Each row was made from one small tree. The marks that hang from a mark follow it in brackets, in the order of their numbers. Every link used is in the known rows. Write each row's tree.
Known rows:
j384[j415[j89[j975]]]: [  2  43  -9 -19  -3  -7   8   1   4  14   8 -11   0 -19  22   6   7  -5
   5  -3  -8 -20 -12 -30  34   1 -18   8  -4  24 -10   3   4   0 -10   3
  -1  23  16 -12 -16  16 -19   7   2  17  18 -19  -4   0   1  -4]
j195[j611[j89 j433]]: [-17 -12 -12 -19  22  -8  -1 -13   1  -4  28  -3  -7   8 -17  -3 -12  30
   0  -5  45  -4   6  -6  -8 -12  -3  -5  -6 -24  13   3  15 -18  15 -19
   8 -18  -3  -5 -13 -17 -25  -1   2   3  -9 -17  14   0   9  24]
j89[j384 j975]: [ 24   2  13  -4 -11  12  34   6   6  20   4  -9   9 -16   6   9  16  -1
   3 -21  10  -4 -11 -17   8 -18 -29   9   8  22   9 -29  11 -31   8  -8
  16   9  -9   7  21 -35 -20   4  -7  -4  17  -2   3   4  -2 -10]
j975[j89[j384 j415]]: [  9 -19  11  -6 -21 -34  21   2   5 -11  -8  -4  12 -17 -18  12 -11   8
   0  12 -17 -48 -19   0  41  24 -20  12 -15  38   4  -9  -1 -33   5   6
  -3   9 -15   8  16 -34 -24  -9 -22   7   4  -5 -23  30   1 -33]
j975[j89 j611[j384 j843]]: [-15 -12  16  16  12 -34  17   1  22  19 -11  18  23 -11   7  -4   7  22
  -4   8 -48 -38 -35  27  -8  23  17   0 -24  -8  11 -18   1  -5  19  15
  12 -11 -10  44   8  10 -11  -4 -10   9  -4 -23 -34  -1  -7 -12]
j89[j384 j415 j975[j611[j385 j433[j419]]]]: [ 15 -13  -9  26 -36  16  12   3 -35 -15  -7   1   6 -23   0  -2  24  -6
  -2   1  17   9  19   9 -14  -9 -18  -3  24  31  -2  17  -4   6 -14  16
 -22  15   7  -9  -6 -12  20   0 -14 -28 -10  32  -3  16  13 -41]
j611[j195 j385 j415[j89] j419]: [ 14  19  -6   5  10 -10 -28 -16  -8 -31 -18 -12 -19  -9 -12 -15 -28 -49
  13   6   5  29  18   9  23  16  20   9   2 -16 -22  39  18  31 -12   9
  -1  14  23 -37 -17 -12  12 -10  13  -6  -8  -3  11  -3 -14   7]
j89[j384 j415 j975[j611[j843]]]: [ 10   2   6   3  -6 -13  24  12 -19  20 -10  -1  24 -18   8  18  34  -1
   2   0 -34 -16 -26  35 -19   8 -18 -13  -1  29   7  -6   6 -25 -14   2
 -17  12  -6  16   2  -4   4  -9 -27  -7   5   3 -27  18 -15 -25]
j419[j611[j89 j385 j415]]: [ 12  15 -30  -3 -14  -9 -21  16 -18 -29  -7 -14  11  -3 -22 -13 -24   2
  -2 -27  19  -2 -23  17  21  15   6  13   2 -12  -5   4  18  25  -3 -13
  -9   4  -6  -6  -1  11  20 -20   6  14  -8 -19  -4   8  44   6]
j384[j415[j89[j975[j611[j385 j419 j433]]]]]: [ 12  45 -30   0  -8  24  -8 -16 -35  -1   1  -6  -9 -31  17  -9  -6  -9
  11   7  10  35  29 -22  -7   0  17  -1  14 -15  -6  38   3  10 -36  22
 -19  22  41  -9 -25  30  -2  18   0 -12   0   6   9 -13  -7 -19]
j975[j611]: [ -4   6  -3 -19   8 -28  20  21  10 -17  10 -28 -13 -25  17  -6   6  14
  -4 -10  -6 -15 -13  32   2  18  -7   6  -2   5   7 -21  32  15   7   6
  17  -3   0   8   7 -12 -11 -22  -4  -5  -4 -34 -24  38  19 -19]
j611[j384 j415 j433 j843]: [-26 -30  17  -8  10  19  -2   7  35   6  -1   2 -10  40   0   9 -25   3
   0  -1 -16   8  -3  -2 -33  -2   2 -16 -10  -6  10 -30 -26  14  24 -12
  17 -32 -11  -1  13  20   4   3  10   3  -1  -4   6  -9  -6  22]
j384[j415]: [-13  10  -5 -40 -16  -9   3  19  20 -12  16 -22 -23  -1  17   1  -2   1
  -6  -9 -21 -15   2 -16  31  13 -23   7  -6  26  -4 -37  -6  14   2  13
  17  -1   3 -10   0  10 -19  -7  19  18  12 -22  -6  28   9  -9]
j843[j611[j89 j385 j415 j419]]: [ 29  23 -28  -5   4   8 -13   3 -29 -21 -14   2  -2  -2 -12 -10 -12 -18
   3  18  37  22  12  12 -10   2  33   6   6 -15  -4  27 -19  20 -17 -18
 -11  12  13   3   7   2  24 -35  11 -11  -3  14 -22  -1  17  21]
j89[j384 j415 j975[j611[j419 j433]]]: [ 21  -4  -3   3 -13  22  13   3 -17   1   9  -3   5 -21   1  14  -2   3
   5  18   8  25  26   6 -24   2  -4  -9  16  22   9  18  -6 -18 -25   1
 -13   8   3  -1  13 -25 -11  -3 -27 -35  -1  27  -1   2 -17 -47]
j415[j89[j384 j975]]: [ 34  13  13   0   3  -5  27  -6   1  26  -4 -11  17 -19   3   9   8  -3
  13 -11   8 -21 -23 -20  31 -15 -16  15   2   9   6  -4  25 -40   4 -14
   9  15  -5   4  13 -44 -14   7 -18   1  20  -7   4   6  -2  -3]
j89[j415]: [-18 -14   3 -26   2 -24   5  20  10 -23  12 -27 -21  -9   6  11   0  -1
  -5   3   0 -29  -9  17  30  21 -28   0  -8  30  -2 -15   4  13   5  10
   2   5  -3 -17   4  -2  -7 -21   0   6  -3 -20 -21  37  16 -12]
j843[j611[j415 j433]]: [  8   8 -14 -22  23   3  18   2  20 -18  17 -15 -13  -6   0   2 -19  15
   2   8  23  -1   6  15 -30  -2  -7  -9   1  10   6   3  -9  20  16 -31
  -5 -16  18 -20   5   8   1 -32 -12  -8  -3  -6 -11  32  31   9]
j195[j611[j419]]: [ 10  -6 -12 -24   8 -12   4   2   3 -20  21 -16  -7  -1  -5   1  11  -7
  -9  22  30  12  24  12  14   3  -1   7  -7   5  -8  -7  14   8   4   0
  29  -7   2   3   0  -5 -20  -8  20  -5   1 -14  -2   5   2   3]
j415[j89[j384]]: [ 30   2  19 -11   8 -28  15  -1   8   8  -8 -25   0   2  -5   6  -6   3
  10  -9  -5 -28 -22 -10  45   2 -10  19  -8   1   6 -17  31 -32  12 -22
  17  -1 -10   4  24 -52 -17  -4 -13   8  19 -11  -3  35   2   4]
j611[j89[j415 j975] j384 j385 j433 j843]: [-31 -17  -1  21   5  33 -18  -2 -24  35  -4  33  -1  15  -5   7   3  -5
   2 -17   2   6 -11 -18 -31 -19   7 -23   8 -17  14  10 -35 -25  -2   9
 -29  11  -6  -1  -7  23  18  21   2   0  -6  20   7 -40 -20  23]
j384[j415[j89[j975[j611[j385]]]]]: [  6  56 -31  -6  -7 -17   0   5 -38  -1  -1 -12   6 -42  21 -10  16 -13
   4 -11 -12  -9 -23  -2  21  11   0   4   6   5   0  16  25  11 -24  22
 -18  34  31 -10 -32  31   0   5   2   8   8 -20 -11   9  12 -29]
j611[j89[j415] j195 j384 j385 j433 j843]: [-45 -31  20  23  14   5 -34 -10  -3  11  -3  28 -22  22 -15  -4 -15 -12
   5 -17 -30  12  -5   1 -22  -4  13 -25   5 -28  12  12  -9 -20   5  13
 -26  -4 -14 -31 -11  -5  14  15  -2   4 -13  21  25 -20 -36  19]
j384[j415[j89[j975[j611]]]]: [  2  50 -17 -19  -2 -15  11   4 -14   6   6 -11   9 -38  26   0  11   2
   5  -2 -22 -21 -19   0  24  15  -7   5  -4  17  -2  12  23   5 -22   8
  -5  22  17  -4 -21  17 -15  -4  -7   6  10 -24 -18  11   4 -28]
j195[j611[j89 j384 j385 j419 j433 j843]]: [-17 -25  -4  13  13  23 -32 -22 -19  18   1  26  -1  41 -19  -7   0  -4
  -7  11  25  38  16 -10 -32 -20  39 -16  -3 -55   8   4 -15 -18   0  -4
   3 -15  -8  20  -4  12   8  23  26  -3  -7  26  26 -45 -26  40]
j975[j89 j611]: [  1   5  -6  -3   5 -38  24   4  15 -12   3 -13   8 -45   3 -11  -2  27
  -1   2  -5 -36 -18  22  12  27  -3  12 -15   5   2  -3  26   4   9  17
  11   2   5  25  -3  -8 -27 -17 -12  -3  -9 -40 -38  25  16 -24]

Write each row's tree:
[-17 -37  16  -3 -16  17  -6  14  34 -22   3   1 -11  39  -4   0 -25  -2
  -7  17  12   6  22  -8  -1  -4  -4   9   0  22  -4 -12 -29  44  22  -3
  27 -25 -11 -12  15   7   6 -10  19  -7  -9  17   3   1  20  -4]
j611[j384 j415 j433[j419]]
[ -2  -6  11  23   5  20  23  -6  24   6  -6  11   0 -10  23  -1  37  19
   0   1  21   8  38  10 -53 -19 -12  -7  10  -1 -18   9 -15  24  -2   7
   3  -7  10  21 -13  20  21   5 -10 -20 -14   0 -10   0   1  13]
j89[j975[j611[j433[j419] j843]]]
[-11 -21  15  22   2  11 -23  -9  12 -10 -32  15   0  45  -8  -5 -15 -21
   2  15  -1   3  10  -4  -9  -8  14   0  -9 -19 -14  10 -27  36  11  -4
   3 -12   4  -4  -4  27  42   7  23  -1 -10  18  10  -7   8  36]
j611[j384 j385 j415[j89] j433[j419] j843]
[  6   9   1  10  18  31  19 -11  14  20  -1   3  -4 -13  20   2  19  12
   6   4  19  35  39   5 -63 -13   5 -15  12 -22  -7  10 -13   4 -11   7
   2  -3  16  27  -2  14   7   5  -9 -24  -8  -4  -2 -20 -21  13]
j89[j975[j611[j419 j433 j843]]]
[ 23 -18  14  10 -30 -20  -2  14  -2 -23  -7  -5  19  13 -20   6   6  15
  -8  12  -2 -32  -1  19  49  12 -14  24  -2  29 -15   3   6   0 -11 -18
  -7  -2 -39   6  26 -43  15 -17 -16   3   0  20  -8  22  26 -19]
j433[j419[j611[j89[j384 j415]]]]
[ 15  16   2 -21 -33  10  24  10  -2  16   9 -10   5  -8  14  12  12  -7
   0 -11 -17  -2  -9 -41  20 -10 -28  10   7  40   6 -35 -11 -27  -8   1
  11  12  -7   0   8 -17 -27  12  -2  10  26   9   8   5  -8 -25]
j89[j384[j415] j975]
[-13  -4 -16  13   7   1 -25   0 -10 -12  -5  -1  -2   5 -17  -1  -3  24
  -3 -26   5  -7  -2  18 -10   6  -2 -16   3 -30  -6  11   1  -2  -6  -5
 -36  -2  -4  -2 -12  19  27   4 -15  14 -17  -7  10   6  18  25]
j419[j611[j89[j415] j385 j433 j843]]
[ -3  -1   9   4  23   3  -2  -8  30   5   4  -5  -1  17  -7   2  -3  43
   2 -27   8  -5   7   6 -22  -5  -3  -5  -3 -42  -7 -10   8 -10   8 -26
  -4 -20 -13  23   8  -1   7   5 -21  13  -6 -18  16  -2  11  38]
j419[j611[j89 j433 j843]]
[-26   5 -31  -6 -15  26 -18 -10 -41  20  29  26   8   9  -4  -8   0  -1
  -9  -9  15  21 -14 -41  -6 -27  10  -9   9  -2  26   3 -11 -20  -6  11
 -12   2   4 -16 -31  33 -20  31  24  12   5  17  37 -50  -6  -9]
j195[j611[j89[j975] j384[j415] j385 j433]]
[ 12  43 -16   4   7  -1   1  -1 -31  28   6  11  14 -23  25  -2  20 -15
  -3   1 -26 -11 -36 -17  22 -11  12  -1   1  20  14   7   7  -6  -5  -1
 -25  24  23 -14  -2  30  -2  11   1  15  26  10  -4  -8  11 -12]
j843[j611[j384[j415[j89[j975]]] j385]]
[-14 -40  14  12 -16  24  -5   7  14 -15   3  -3 -28  19   6 -16  -3  -2
 -12  -7  21  14  27 -19   2 -18  -2   8  13  -2  -2 -24  -9  27  26  20
  20 -14   0 -10  13  -4  12  17  24  -8  -8  16  13   1  22   7]
j611[j384 j385 j433[j419]]
[-31  17  25   7  27 -23 -15 -13  22  16   9   9 -10   9  15  -6 -16   5
   6   3 -78   4 -12   9 -14  14  20 -18 -10 -18  10   6  20  -4   1   1
  -8 -19   6 -23 -15   8 -10  14 -15  10   1   0  21  -3 -42 -14]
j975[j611[j195 j384[j415[j89]] j433 j843]]
[  7 -27  -2  10 -23  10   7 -14 -24   1  10  25  27  13 -25   8  21   8
  -3  29  44 -11  17  -9   2 -27 -18  -1   6  26  -1  35 -14 -29 -16 -19
 -14  -1 -16  -7 -14 -26  -9   1 -10 -12  -7  41  12 -15  -2  -9]
j195[j611[j89[j384 j415 j975] j433[j419]]]
[ -7 -27 -16   1   5  24 -28 -11 -10 -10   1  15   3  43 -21  -3 -11 -24
 -10  20  18  44  18   7 -38  -3  27 -18  -6 -24   2   3 -28  20   4   0
  10 -19   8  -2 -11  46  13  11  34  -4 -10  22  21 -29 -13  26]
j195[j611[j384 j385 j415 j419 j433 j843]]
[-11  -3  -4  29  -3  10 -19   9 -29  26 -12  24  30  -2  -6   7  20  -2
  -7 -23 -18 -11 -40  20   4  -2   5  -6   6  -5   3   5   2  -7 -10   6
 -32  19 -19   9   2  30  27  14  -7  15   2   6   2 -34   7   4]
j419[j611[j89[j415 j975] j384 j385 j843]]
[ 13   6   8 -17 -34 -22  22  -4  15  -6  -2  -5  10  -7  -5   6 -10  11
  -1   7 -34 -35 -14 -32  43  17 -13  15 -15  32   5 -30 -17 -32   0  11
  14   3 -10  14  10 -24 -41   9  -6  21  16  -6  -9  18  -5 -26]
j975[j89[j384[j415]]]
[-24 -21  41  11  26 -13   3   2  41  20   2   7 -14  11  12  -5   6 -11
  -4 -14 -53   0 -14  12  -6  -1  -3  -8  -6  -4   4 -33  14  -1  29   7
  19 -21 -20  -9  10 -14  -5   6   5   9   4  -6  14  -5 -30  14]
j611[j195 j384 j843]
[-12 -30  27   5  16  29  -2  -5  35  19   5   2 -21  34   8   8  -9   5
  -2  12  -6  30  34 -18 -31 -11  15 -10   0 -25   1 -30 -31  -2  16   1
  23 -23 -10  22  29  -3   0  17   8  -9   2  11  14 -22 -29  27]
j611[j384 j419 j433 j843]
[  5   4 -14 -11  29  -6 -18 -30  10 -12  -4   1   9  30 -23   8 -17  -6
   7  41  24  16  26   9 -21   3  18 -13 -21 -31 -19  38  -6  14  -7 -28
   3 -16  15   2 -23  26   2  -4   8  -1 -11  -1  13  -8 -15  36]
j195[j611[j415[j89] j419 j433 j843]]
[ 17  10 -18  -3  -4   1  -1  12 -20 -24  -1 -24 -18 -23  10 -16   7 -11
  -4  -2  13  29  18  20  -4  16  15   8  12 -12  -5  -9  22  23  -8  27
  14   9  16  13   3  -1  10 -10  15 -18  -8 -11 -17  18  12 -13]
j975[j611[j385 j419]]
[ 33  19   3  -7  -6  -3  17  -3  -5  10 -14  -5  25  -9  -9  11 -11 -16
  15  -2   7 -13 -30 -12  24  -4 -13  13  -5  19   2  13   7 -16  -1 -28
   6  15  -2  -5   6 -21  -9  -9 -13   0  16  -4  -2   3   3  -7]
j611[j415[j89[j384 j975]]]
[ 14  -6  10  10 -10  -8  -1  11  20 -23   2 -11   5   8  -3 -10  11  26
  -8  -6  25 -21  14  14  32   2  -7  29   2  -1 -26   1  16  26   2  -9
  16  -7 -21  16  13 -21  13 -15  -1   6  -7  -9  -5   9  40   8]
j433[j419[j611[j89]]]
[ -9  -7  17  26   3  15 -36  -8  -5   3 -25  33 -10  35 -20 -12 -22 -45
   4   1 -23  43   5   5 -16   3  41  -3   5 -35  -6  13 -24  11  -7   8
   2  -3 -10  -7   1  -4  26   1  25  -2  -6  21  15 -47 -42  29]
j611[j89 j195 j384 j385 j415 j419 j843]
